Every row comes from one small tree of marks. Brackets hold a mark, then the marks that hang from it, in alphabetical order. Every link used is in the known rows. Which tree was each row made from?
Known rows:
{dotav bisutu}: 10.0 -21.8 0.8 2.3 -6.8 -2.4 -24.1 -16.1 -0.9 -15.6 17.5 6.2 3.0 -22.8
 -9.0 -7.0 1.3 -16.1 17.3 -6.5 3.7 5.4 18.1
{lala {lamaki vukov} {zilar rofosug}}: 53.7 -18.7 -5.5 0.5 4.1 -63.4 -20.3 -5.3 -14.4 -12.0 40.7 -52.4 -55.0
 40.9 12.0 -11.2 28.4 -41.7 -6.6 30.3 -0.8 13.7 6.2
{vukov lamaki {zilar {lala voniz} rofosug}}: 18.1 18.2 6.9 1.1 -0.8 -70.2 6.9 -16.6 -7.8 10.8 35.3 -35.4 -71.0 53.2
 -1.6 -23.8 -4.4 -26.1 34.1 22.6 -23.9 7.0 -11.9
{rofosug lala}: 28.1 9.6 -5.9 -0.8 -1.9 -35.2 -24.0 -22.3 -20.1 -20.8 18.0 -15.9 -14.0
 5.9 3.9 -15.3 0.4 -19.1 7.7 13.7 16.8 9.2 7.8
{vukov lamaki {zilar rofosug}}: 14.0 -2.3 4.7 -10.5 -8.1 -48.9 2.6 -7.9 -2.7 6.7 40.0 -15.9 -49.3 35.0
 1.9 -6.6 -13.6 -36.2 18.3 2.2 -12.5 -2.5 -7.7
{lala voniz}: 4.4 15.8 1.9 10.5 12.6 -23.7 -33.2 -27.4 -19.7 10.5 14.9 -11.6 -10.3
 22.6 -9.1 -28.5 15.5 -14.3 26.2 0.2 -9.4 7.8 1.8
{voniz {lala lamaki rofosug}}: 33.7 -27.0 13.6 9.9 17.7 -54.1 -25.1 -13.7 -46.6 2.6 24.8 -33.2 -34.9
 4.9 -0.3 -23.8 5.0 -39.9 15.4 20.6 -6.1 27.7 6.6
{lamaki {lala rofosug {voniz bisutu}} vukov}: 20.2 9.6 10.7 -4.8 32.4 -31.8 -44.2 13.0 -20.1 18.0 23.2 -54.0 -76.3
 18.4 -15.7 -7.0 30.4 -29.0 27.4 3.3 -14.6 -15.5 -4.5
{voniz bisutu}: 14.1 -4.5 2.5 -7.4 6.3 -16.3 -17.4 -8.1 -26.1 4.3 25.1 -16.2 -10.2 -14.3
 -14.3 1.6 -0.1 -13.2 19.3 -4.5 -4.1 6.4 4.5
{rofosug {lala {voniz bisutu} zilar}}: 39.5 30.9 5.3 1.8 18.8 -53.7 -24.6 -17.2 -22.3 1.6 9.8 -49.8 -42.3 8.7
 -23.0 -7.0 30.3 -10.8 9.5 38.6 -6.4 15.6 10.3
{zilar rofosug}: 21.6 -7.7 -1.5 -0.6 -3.1 -32.5 -10.0 -8.9 -10.4 -7.4 25.3 -15.5 -36.2
 10.7 0.5 -4.4 -0.4 -25.5 16.7 1.6 4.6 19.6 2.8
{lala rofosug}: 29.8 -0.1 8.7 0.9 4.8 -28.9 -23.9 0.3 -14.9 -4.2 16.9 -24.0 -27.0 2.5
 2.4 -8.0 8.5 -25.5 12.4 5.7 10.3 12.4 8.5
{vukov {zilar {lala lamaki} rofosug}}: 44.2 -11.2 1.1 11.2 -5.0 -79.8 6.9 -19.0 -21.8 -17.1 38.6 -34.7 -73.8
 46.6 14.1 -23.2 -19.6 -36.6 4.6 32.9 -0.6 27.6 -1.5
{lamaki vukov}: 19.1 -10.6 -10.2 -4.5 0.7 -17.8 -31.3 -10.1 -15.6 2.8 30.6 -12.2 -13.0
 17.0 1.5 -15.3 13.6 -21.6 12.2 -12.3 -0.7 -6.7 2.7
{zilar {rofosug {lala {lamaki vukov} voniz}}}: 46.6 11.8 -12.8 14.0 6.8 -72.3 -35.2 -32.9 -26.6 -19.2 38.1 -49.1 -59.0
 52.0 23.7 -35.6 29.6 -32.9 9.1 36.4 10.0 16.4 -10.3
{zilar {lala lamaki rofosug {voniz bisutu}}}: 46.1 13.3 15.4 17.0 19.9 -62.9 -15.9 -12.4 -42.5 -6.1 31.3 -65.1 -53.5
 15.7 3.0 -21.2 20.2 -17.3 24.6 41.1 -7.7 27.9 0.3
{zilar {rofosug {lala lamaki {voniz bisutu}}}}: 41.3 16.8 1.4 11.9 13.7 -71.2 -16.7 -30.6 -35.9 -17.3 32.7 -52.8 -56.6
 19.3 7.0 -17.6 15.2 -22.6 15.5 43.9 6.1 29.9 -6.4
{voniz {bisutu dotav} lala}: 16.2 -32.4 1.1 -10.1 13.1 -29.1 -16.1 -0.9 -43.9 31.4 18.5 -13.5 -31.9
 -37.6 -31.8 10.0 -11.5 -9.0 20.9 0.6 -26.9 18.2 13.4
{voniz {lala lamaki zilar}}: 32.0 -28.1 8.8 3.6 18.9 -56.5 -21.0 -18.6 -43.1 6.3 21.8 -35.1 -23.4
 14.0 -12.4 -22.2 12.9 -38.3 4.7 28.0 -19.8 25.8 14.3
{rofosug {lala lamaki zilar}}: 52.1 5.4 -1.4 6.6 7.1 -65.0 -22.7 -23.3 -25.9 -29.3 24.7 -46.3 -22.2
 25.4 8.7 -20.6 15.3 -33.8 -10.7 49.5 12.8 22.1 16.3
{lamaki {lala voniz zilar} vukov}: 14.4 11.5 2.2 -4.7 29.2 -32.8 -47.6 -0.1 -5.9 16.0 17.8 -45.2 -56.5 46.8
 -18.9 -22.1 38.1 -33.7 14.6 11.4 -24.8 -14.1 5.4
{lamaki {lala rofosug} {vukov zilar}}: 27.9 -6.0 6.6 -4.1 15.1 -44.5 -34.3 17.9 -2.0 10.3 23.2 -33.5 -87.7 43.0
 -4.2 -11.7 0.7 -49.0 3.6 -0.7 -1.2 -20.0 -1.1
{zilar {rofosug {lala {voniz bisutu}}}}: 32.8 24.5 0.2 3.5 10.2 -54.6 -15.2 -19.5 -21.6 -6.8 19.3 -41.1 -59.9 6.9
 -8.2 -4.3 14.9 -14.0 22.8 24.5 4.2 23.8 -4.0
{rofosug {lala {lamaki vukov} {voniz bisutu}}}: 39.9 14.6 -8.5 7.8 15.3 -56.3 -40.3 -32.8 -41.0 -7.0 40.3 -47.1 -36.4
 27.2 7.9 -28.8 29.1 -20.6 11.2 29.1 1.3 3.2 -7.0
{zilar {lala lamaki} rofosug}: 42.9 -13.3 -1.7 8.8 -2.7 -62.5 0.7 -17.4 -30.2 -28.9 41.8 -40.8 -46.9
 26.2 19.5 -19.2 -2.4 -28.3 14.6 30.4 3.4 33.4 1.3

Which tree is each row?
41.2 -32.5 8.1 2.1 15.6 -72.8 -7.9 -14.0 -34.6 0.5 25.4 -45.0 -55.4 20.2
 -11.5 -13.5 12.9 -42.5 7.2 34.3 -16.5 38.9 10.7 -> {voniz {lala lamaki {zilar rofosug}}}
8.9 2.9 16.2 -16.0 16.3 -25.7 -23.9 14.8 -8.6 -3.3 30.4 -37.3 -37.2 12.6
 0.7 -6.8 3.7 -41.6 27.1 6.1 -13.0 -14.8 1.9 -> {vukov {lamaki {lala rofosug}}}
24.8 -6.4 8.8 -10.1 16.0 -42.7 -16.0 13.5 1.5 -6.5 15.2 -43.5 -72.6 23.1
 -13.4 3.3 9.3 -41.0 8.9 17.7 -8.9 10.5 11.4 -> {lamaki {lala {zilar rofosug}}}
47.0 -0.4 -6.4 7.6 -1.3 -65.5 -15.7 -27.0 -25.7 -36.9 33.4 -37.3 -41.4
 23.1 22.8 -19.4 0.4 -34.9 1.5 38.8 19.9 30.6 0.8 -> {zilar {rofosug {lala lamaki}}}
28.7 8.1 5.9 -0.2 18.3 -40.3 -23.6 -0.7 -18.7 29.7 13.3 -40.2 -39.9 -5.1
 -28.9 6.1 21.8 -4.0 9.6 27.1 -28.0 15.5 19.8 -> {lala {voniz {bisutu dotav}} zilar}
-6.6 14.1 9.8 -4.3 31.2 -17.5 -34.5 -6.4 -25.1 17.1 18.1 -30.3 -42.9 8.5
 -25.4 -12.1 10.6 -19.9 33.9 -0.6 -22.2 -4.7 -1.6 -> {lamaki {lala {voniz bisutu}}}
6.8 15.6 14.2 -12.2 25.3 -48.9 -17.8 3.4 1.2 9.1 26.8 -54.7 -65.7 41.7
 -15.6 -10.9 24.5 -40.4 30.2 26.5 -34.2 -3.7 -0.4 -> {vukov {lamaki {lala voniz {zilar rofosug}}}}
7.2 15.0 11.3 0.1 31.4 -33.3 -40.1 -4.4 -8.8 12.1 7.3 -39.4 -46.0 35.7
 -24.8 -19.8 25.3 -31.5 18.1 18.9 -23.1 -0.1 10.5 -> {lamaki {lala voniz zilar}}
32.4 3.6 -6.0 13.3 12.0 -53.1 -30.8 -32.5 -36.6 -6.9 42.9 -41.4 -34.6
 47.2 13.4 -45.4 24.5 -21.4 20.5 23.2 -11.1 8.5 -3.9 -> {zilar {lala {lamaki vukov} voniz}}
45.4 -30.6 7.0 8.4 14.7 -73.1 -26.9 -9.0 -39.1 18.1 31.9 -34.0 -71.8
 39.3 0.0 -28.4 4.0 -51.7 1.0 13.8 -8.6 6.6 -2.4 -> {voniz {lala {lamaki {vukov zilar}} rofosug}}
41.5 0.6 -6.7 12.9 5.9 -69.6 -16.9 -24.5 -28.6 -10.8 45.9 -52.5 -65.8
 52.9 18.7 -36.2 24.4 -26.5 21.8 30.0 -8.6 19.8 -9.0 -> {zilar {lala {lamaki vukov} voniz} rofosug}
33.6 20.4 11.3 12.4 10.6 -50.2 -18.3 -9.1 -20.3 -4.1 13.0 -43.6 -52.5
 21.2 -2.3 -24.0 18.1 -14.1 29.3 26.7 -4.7 21.6 3.7 -> {zilar {lala rofosug voniz}}
9.8 18.3 16.3 5.5 29.4 -33.2 -43.7 2.3 -13.5 7.5 8.5 -38.1 -56.1 24.9
 -11.2 -22.4 18.0 -33.2 28.1 11.1 -8.5 1.9 2.1 -> {lamaki {lala rofosug voniz}}
44.6 15.1 13.0 26.1 13.4 -83.3 -15.6 -20.6 -27.2 0.0 25.3 -50.1 -72.9
 57.0 8.7 -40.0 2.7 -31.4 11.6 41.6 -4.4 22.7 -1.9 -> {vukov {zilar {lala lamaki rofosug voniz}}}
21.7 16.5 10.2 1.0 22.1 -36.7 -22.2 -10.0 -20.2 18.7 11.9 -40.3 -30.7
 9.0 -28.4 -5.2 29.8 -11.6 17.7 20.4 -20.1 11.2 10.7 -> {lala {voniz bisutu} zilar}
24.7 18.2 20.7 4.3 35.4 -46.5 -39.3 10.7 -5.0 9.4 1.5 -57.0 -71.6 32.6
 -19.0 -13.6 32.0 -36.9 14.4 29.5 -15.1 6.2 11.7 -> {lamaki {lala rofosug voniz zilar}}
33.7 -24.4 8.6 -7.0 12.1 -56.3 -6.3 -1.8 -20.5 11.4 10.0 -33.7 -59.0 6.4
 -24.2 -0.4 11.2 -32.6 12.8 16.2 -16.9 30.9 11.1 -> {voniz {lala {zilar rofosug}}}
42.0 -5.7 9.4 -12.6 22.6 -40.7 -38.0 28.2 -1.0 -1.0 16.7 -57.3 -74.9
 28.4 -8.6 -3.2 30.0 -45.5 0.4 17.7 -4.7 -10.2 13.1 -> {lamaki {lala rofosug zilar} vukov}
-8.2 7.5 7.9 -16.0 24.6 -23.0 -28.2 4.8 -20.1 28.0 35.4 -35.0 -38.0 -3.0
 -23.1 -1.1 2.0 -15.6 36.5 7.4 -42.5 -14.6 1.0 -> {vukov {lamaki {lala {voniz {bisutu dotav}}}}}
39.1 4.3 3.1 18.0 17.6 -51.3 -46.0 -18.0 -29.8 2.3 34.3 -48.5 -41.3 43.3
 16.1 -35.7 36.7 -33.3 12.9 23.7 -0.9 4.5 -3.5 -> {lala {lamaki vukov} rofosug voniz}
23.8 -37.0 -4.7 -1.1 14.8 -40.4 -33.3 -24.7 -48.9 9.7 39.5 -21.5 -22.3
 19.9 0.1 -31.6 11.3 -36.7 14.3 3.0 -15.9 8.6 -1.5 -> {voniz {lala {lamaki vukov}}}
16.5 23.5 24.5 -7.2 31.5 -45.0 -31.2 12.6 -3.0 11.6 18.2 -62.8 -57.4
 35.3 -14.3 -14.2 33.4 -41.8 25.9 30.6 -27.5 -9.5 5.2 -> {vukov {lamaki {lala rofosug voniz zilar}}}
35.8 -38.4 -3.1 4.0 6.8 -76.0 -15.8 -18.9 -34.1 17.2 41.6 -26.5 -79.4
 45.8 -0.7 -24.6 -3.7 -49.1 4.5 8.9 -12.3 12.4 -10.1 -> {voniz {lala {lamaki {vukov {zilar rofosug}}}}}
46.4 -12.9 3.7 6.7 6.4 -62.6 -10.7 -9.2 -17.1 -17.4 29.6 -47.4 -44.2
 29.4 7.1 -9.9 18.8 -38.6 -3.0 35.5 -0.4 28.9 11.6 -> {lala lamaki {zilar rofosug}}
20.4 2.7 -6.8 12.5 14.8 -39.4 -47.0 -33.3 -33.0 4.3 39.9 -28.9 -16.7
 45.5 9.3 -42.6 31.0 -25.7 15.4 9.5 -9.8 -0.5 -4.6 -> {lala {lamaki vukov} voniz}
37.4 12.4 -4.7 12.2 14.5 -60.1 -32.0 -28.1 -43.3 -1.9 30.0 -42.5 -33.0
 0.5 1.8 -15.9 7.5 -10.2 7.8 43.8 -5.1 21.7 7.4 -> {rofosug {lala lamaki {voniz {bisutu dotav}}}}
12.6 17.8 19.6 1.6 34.2 -32.0 -35.5 8.4 -20.4 13.2 13.8 -47.9 -66.3 5.9
 -22.5 -4.2 16.2 -25.8 30.3 10.7 -12.6 -0.9 0.5 -> {lamaki {lala rofosug {voniz bisutu}}}
51.2 -20.3 -10.8 1.3 -4.0 -62.5 -6.7 -12.7 -26.6 -25.2 50.5 -47.6 -58.0
 36.7 24.0 -19.2 8.5 -31.6 10.9 24.2 1.9 18.1 -2.2 -> {zilar {lala {lamaki vukov}} rofosug}
45.0 24.7 1.9 17.6 17.9 -70.1 -34.8 -36.3 -27.9 -17.3 19.6 -51.8 -28.5
 40.4 5.0 -35.8 30.8 -28.4 -1.3 56.0 2.6 21.9 10.6 -> {rofosug {lala lamaki voniz zilar}}
41.9 -35.6 7.3 -14.7 13.1 -59.9 0.9 15.1 -26.8 27.2 15.2 -44.3 -77.4
 -26.8 -37.0 28.1 2.1 -18.7 9.8 23.5 -29.4 35.3 18.2 -> {voniz {bisutu dotav} {lala {zilar rofosug}}}
12.9 4.7 -0.1 3.0 14.4 -25.9 -26.5 -9.7 -27.4 26.3 18.8 -22.0 -26.2
 -11.9 -21.3 -0.7 7.8 0.9 22.4 8.1 -21.1 11.8 7.5 -> {lala {voniz {bisutu dotav}}}
51.5 8.4 3.3 16.6 15.2 -66.9 -32.0 -15.4 -33.4 -9.4 37.3 -60.7 -57.4
 45.8 17.5 -39.3 31.4 -26.9 17.5 35.8 -4.3 13.2 -2.8 -> {zilar {lala {lamaki vukov} rofosug voniz}}
31.9 -11.8 -8.0 -3.1 -7.5 -50.8 -13.6 -4.5 -0.8 9.5 32.7 -15.8 -72.7
 42.9 2.6 -8.5 -2.2 -35.8 2.7 -6.3 2.1 -3.9 -6.9 -> {lamaki {vukov {zilar rofosug}}}
59.4 -12.2 -0.2 7.5 3.2 -59.0 -20.9 -3.3 -28.4 -22.4 42.2 -54.5 -50.7
 29.2 25.5 -24.9 15.9 -32.0 5.7 29.5 6.9 12.3 3.1 -> {zilar {lala {lamaki vukov} rofosug}}
40.7 6.0 11.0 11.2 21.1 -68.2 -14.1 -13.9 -27.0 3.8 29.3 -62.2 -59.3
 26.5 -10.1 -8.3 30.4 -27.7 12.1 43.2 -15.0 30.7 5.6 -> {lala lamaki {voniz bisutu} {zilar rofosug}}
45.7 -35.4 8.3 -2.0 21.1 -52.2 -27.2 -0.9 -53.4 14.1 39.0 -50.6 -53.2
 -3.6 -5.5 -9.8 17.7 -35.7 14.3 12.9 -10.9 11.5 -0.8 -> {voniz bisutu {lala {lamaki vukov} rofosug}}
